Every row comes from one small tree of marks. The marks that hang from a mark follow it in brackets, in the order of their numbers. Every link used is in the known rows. Which tree was each row made from?
Known rows:
q_867{q_360{q_283} q_990{q_113 q_629 q_798}}: [-1.09 -0.15  0.27 -0.40  2.58  0.15 -0.03 -1.05 -0.60  2.29 -0.89 -1.41
  0.18 -0.66 -0.08  0.96 -1.93 -0.28]
q_113{q_283{q_360} q_990{q_629 q_798}}: [-1.25  0.49  0.52 -1.46  2.77 -1.81 -0.48  0.11 -0.17  0.91 -0.28 -0.33
 -0.70 -1.02 -0.63  0.12 -2.73 -0.73]
q_867{q_360 q_990}: [-0.63 -0.73  0.43 -1.47  0.35 -0.14  0.29 -0.78 -0.37  2.06 -0.34  1.12
  0.83 -0.08  0.52  0.35 -1.70  0.47]
q_113{q_990}: [-0.36 -0.48  1.02  0.27  0.35 -1.91  1.28 -0.98 -0.08 -0.23 -0.49  2.00
  0.49 -0.66  0.19  0.05 -1.14  0.58]
q_283{q_113{q_990{q_867}}}: [-1.48 -1.12  1.27  0.88 -0.16 -1.71  1.37  0.63  0.22  1.06 -0.31  0.60
  1.18 -0.27  1.23  0.29 -1.27 -0.29]
q_283{q_113{q_990{q_629}}}: [-1.40 -1.80  0.68 -2.56  1.24 -1.84  0.77  0.69  0.23  1.14 -0.63  0.88
  0.05 -0.56 -0.96  0.31 -1.25 -0.28]
q_867{q_360{q_283}}: [-1.66 -0.97  0.65 -0.03  0.60 -0.44  2.12 -0.15 -0.49  1.75 -0.28 -3.97
  3.73 -0.24  0.65  0.19 -1.91 -0.26]
q_113{q_283 q_990{q_798}}: [-0.55  1.94  0.77  0.89  0.96 -1.91 -0.36 -0.10 -0.36  1.25 -0.20  1.36
 -0.16 -0.81  0.63  0.12 -1.96 -0.16]
q_990{q_113 q_798 q_867}: [-0.42  1.42  1.25  5.93  1.00 -0.58 -0.58 -0.68 -0.19  0.42 -0.13 -1.12
  0.24 -0.39  2.00  0.77 -2.10  0.29]
q_283{q_360}: [-1.61 -0.09  0.58  0.42  1.09 -0.87  0.38 -0.01  0.11  0.35 -0.01 -1.96
  1.33 -0.33  0.01  0.03 -1.96  0.10]
q_629{q_990{q_113 q_867}}: [-0.42 -0.39  0.10  3.95  0.66 -0.81 -1.04 -0.09 -0.24 -0.06  0.74 -2.80
  1.10 -0.55  1.51  0.64 -1.43  0.52]
q_113{q_283}: [-1.00 -0.09  0.19  0.02 -0.20 -0.99 -1.19  0.72 -0.48  2.21  0.17 -0.80
  1.15 -0.20  0.24  0.09 -1.70 -0.19]
q_360{q_283 q_867}: [-1.50 -0.31  0.92 -0.13  0.37 -0.64  1.44 -0.33 -0.63  1.64 -0.11  1.49
  2.02 -0.60  0.90 -0.16 -0.72  0.23]
q_113{q_283{q_360{q_867}}}: [-1.63  0.00  0.12 -0.27  0.52 -0.80 -0.40  1.03 -0.39  2.23  0.32  0.89
  2.08 -0.49  0.69 -0.18 -2.23 -0.16]
q_867{q_360{q_283{q_113}} q_990{q_629 q_798}}: [-2.23 -0.19  0.56 -3.51  2.52  0.01  0.30  0.32 -0.35  3.51 -0.58 -1.89
 -0.14 -0.33 -0.30  0.63 -1.78 -0.98]
q_629{q_990{q_113 q_798 q_867}}: [-0.39  1.84  0.47  5.00  1.78 -0.75 -1.38 -0.31 -0.23 -0.10  0.82 -3.00
 -0.06 -0.69  1.77  0.74 -1.85  0.43]
q_867{q_990{q_629}}: [-0.49 -1.59  0.35 -3.51  1.22 -0.47 -1.42 -1.03 -0.37  1.36 -0.39  2.65
 -2.45 -0.30 -1.10  0.34 -0.81  0.35]
q_867{q_360{q_283} q_990{q_798}}: [-1.44  1.35  0.88 -0.59  1.51  0.03  0.73 -1.01 -0.53  2.45 -0.39 -1.11
  0.60 -0.32  0.92  0.41 -1.63 -0.22]
q_867{q_360 q_990{q_113{q_283}}}: [-0.55 -0.68 -0.50  0.78 -0.11 -0.12 -0.84  0.09 -0.54  3.19 -0.45  0.42
  2.03 -0.23  0.86  0.79 -2.09  0.16]
q_113{q_283 q_990{q_867}}: [-0.62 -1.03  0.96  1.36 -0.61 -1.77  0.26 -0.07 -0.50  1.11 -0.12  1.05
  1.19 -0.50  1.68  0.08 -1.73 -0.35]

Write each row's tree:
[-2.36 -0.49  0.83 -0.50  0.24 -1.72  2.00  0.63  0.00  1.55 -0.59 -1.44
  2.10 -0.53  0.19  0.17 -0.57 -0.72]  q_360{q_283{q_113{q_990}}}
[-0.36 -2.71  0.64  2.12  0.98 -0.55 -0.60 -0.53 -0.38  0.39 -0.43 -1.09
  0.34 -0.40  0.32  0.76 -1.82  0.12]  q_990{q_113 q_629 q_867}
[-2.50 -0.07  0.51 -0.63  1.00 -0.81  0.98  1.68  0.32  2.07  0.11  0.78
  2.22 -0.39  0.52 -0.03 -1.84 -0.14]  q_283{q_113 q_360{q_867}}
[-0.97  0.39  0.60 -0.41  2.18 -0.10 -0.33 -1.18 -0.72  2.01 -0.60  3.82
 -1.16 -0.96  0.37  0.51 -0.70  0.22]  q_360{q_283 q_867{q_990{q_113 q_629 q_798}}}
[-0.72  0.93  0.65  5.28  0.72 -0.28 -0.45  0.44 -0.57  2.35 -0.05 -3.22
  2.70 -0.33  2.52  0.85 -3.40 -0.40]  q_990{q_113{q_283} q_798 q_867{q_360}}
[-0.21  0.49  0.06 -0.61  1.74 -0.30 -2.12 -0.40 -0.68  2.70 -0.33  5.61
 -1.86 -0.88  0.31  0.54 -1.50  0.46]  q_360{q_867{q_990{q_113{q_283} q_629 q_798}}}
[-0.30 -2.71  1.27 -0.65  1.06 -1.63  0.99 -1.24 -0.28 -0.45 -0.52  1.46
 -0.53 -0.60  0.34  0.19 -1.49  0.08]  q_113{q_990{q_629 q_867}}
[-0.94  0.52  0.40 -0.25  2.73 -0.29 -0.76 -0.75 -0.18  1.11 -0.33  3.71
 -1.23 -0.92  0.08  0.41 -1.89  0.48]  q_283{q_360{q_867{q_990{q_113 q_629 q_798}}}}
[-1.29 -0.04  0.42  2.98  2.37 -0.51 -1.81  0.49 -0.38  1.44 -0.05 -3.16
  0.04 -0.65  0.75  0.76 -3.19 -0.89]  q_990{q_113{q_283{q_360}} q_629 q_798 q_867}
[-2.31  1.35  0.77 -1.08  1.40 -0.06  0.78  0.40 -0.26  3.54 -0.40 -1.71
  1.01 -0.19  0.81  0.55 -1.58 -0.74]  q_867{q_360{q_283{q_113}} q_990{q_798}}
[-2.25 -0.60  1.42 -0.38  1.69 -1.42  1.42  0.32 -0.15  1.41 -0.51 -2.02
  0.27 -0.63  0.53  0.36 -1.24 -1.20]  q_360{q_283{q_113{q_990{q_629 q_798 q_867}}}}
[-1.17  1.95  0.77  0.64  1.67 -1.72  0.49  0.13 -0.27  1.26 -0.01  3.09
  0.76 -1.14  1.13 -0.16 -2.49 -0.15]  q_113{q_283{q_360{q_867}} q_990{q_798}}
[-1.28 -1.69 -0.50  0.26  1.61 -0.82 -1.53  0.86 -0.28  1.69 -0.36 -2.59
  1.27 -0.65 -0.97  0.61 -2.54 -0.50]  q_990{q_113{q_283{q_360}} q_629}
[-1.17  0.51  0.72 -2.28  2.74 -0.32 -0.57 -0.80 -0.20  1.25 -0.13  3.94
 -1.85 -0.77 -0.08  0.04 -1.82  0.34]  q_283{q_360{q_867{q_990{q_629 q_798}}}}
[-1.54 -1.62  1.11  0.65  0.00 -1.44  2.30  0.76  0.11  1.60 -0.42 -0.67
  2.76 -0.23  1.50  0.34 -2.03 -0.40]  q_283{q_113{q_990{q_867{q_360}}}}
[-0.65  1.36 -0.10  4.37  1.55 -0.47 -1.39  0.75 -0.55  1.76  1.00 -4.74
  2.05 -0.64  2.21  0.80 -3.05 -0.20]  q_629{q_990{q_113{q_283} q_798 q_867{q_360}}}
[-2.55 -0.95  0.53 -0.63  0.46 -0.52  2.08  1.21 -0.18  2.93 -0.30 -4.68
  4.17 -0.09  0.52  0.32 -1.84 -0.80]  q_867{q_360{q_283{q_113}}}
[-1.41 -0.95  1.33 -0.63  1.97 -1.29  1.47  0.48  0.07  1.49 -0.48 -0.90
  0.57 -0.53  0.75  0.51 -2.56 -0.68]  q_283{q_113{q_990{q_629 q_798 q_867{q_360}}}}
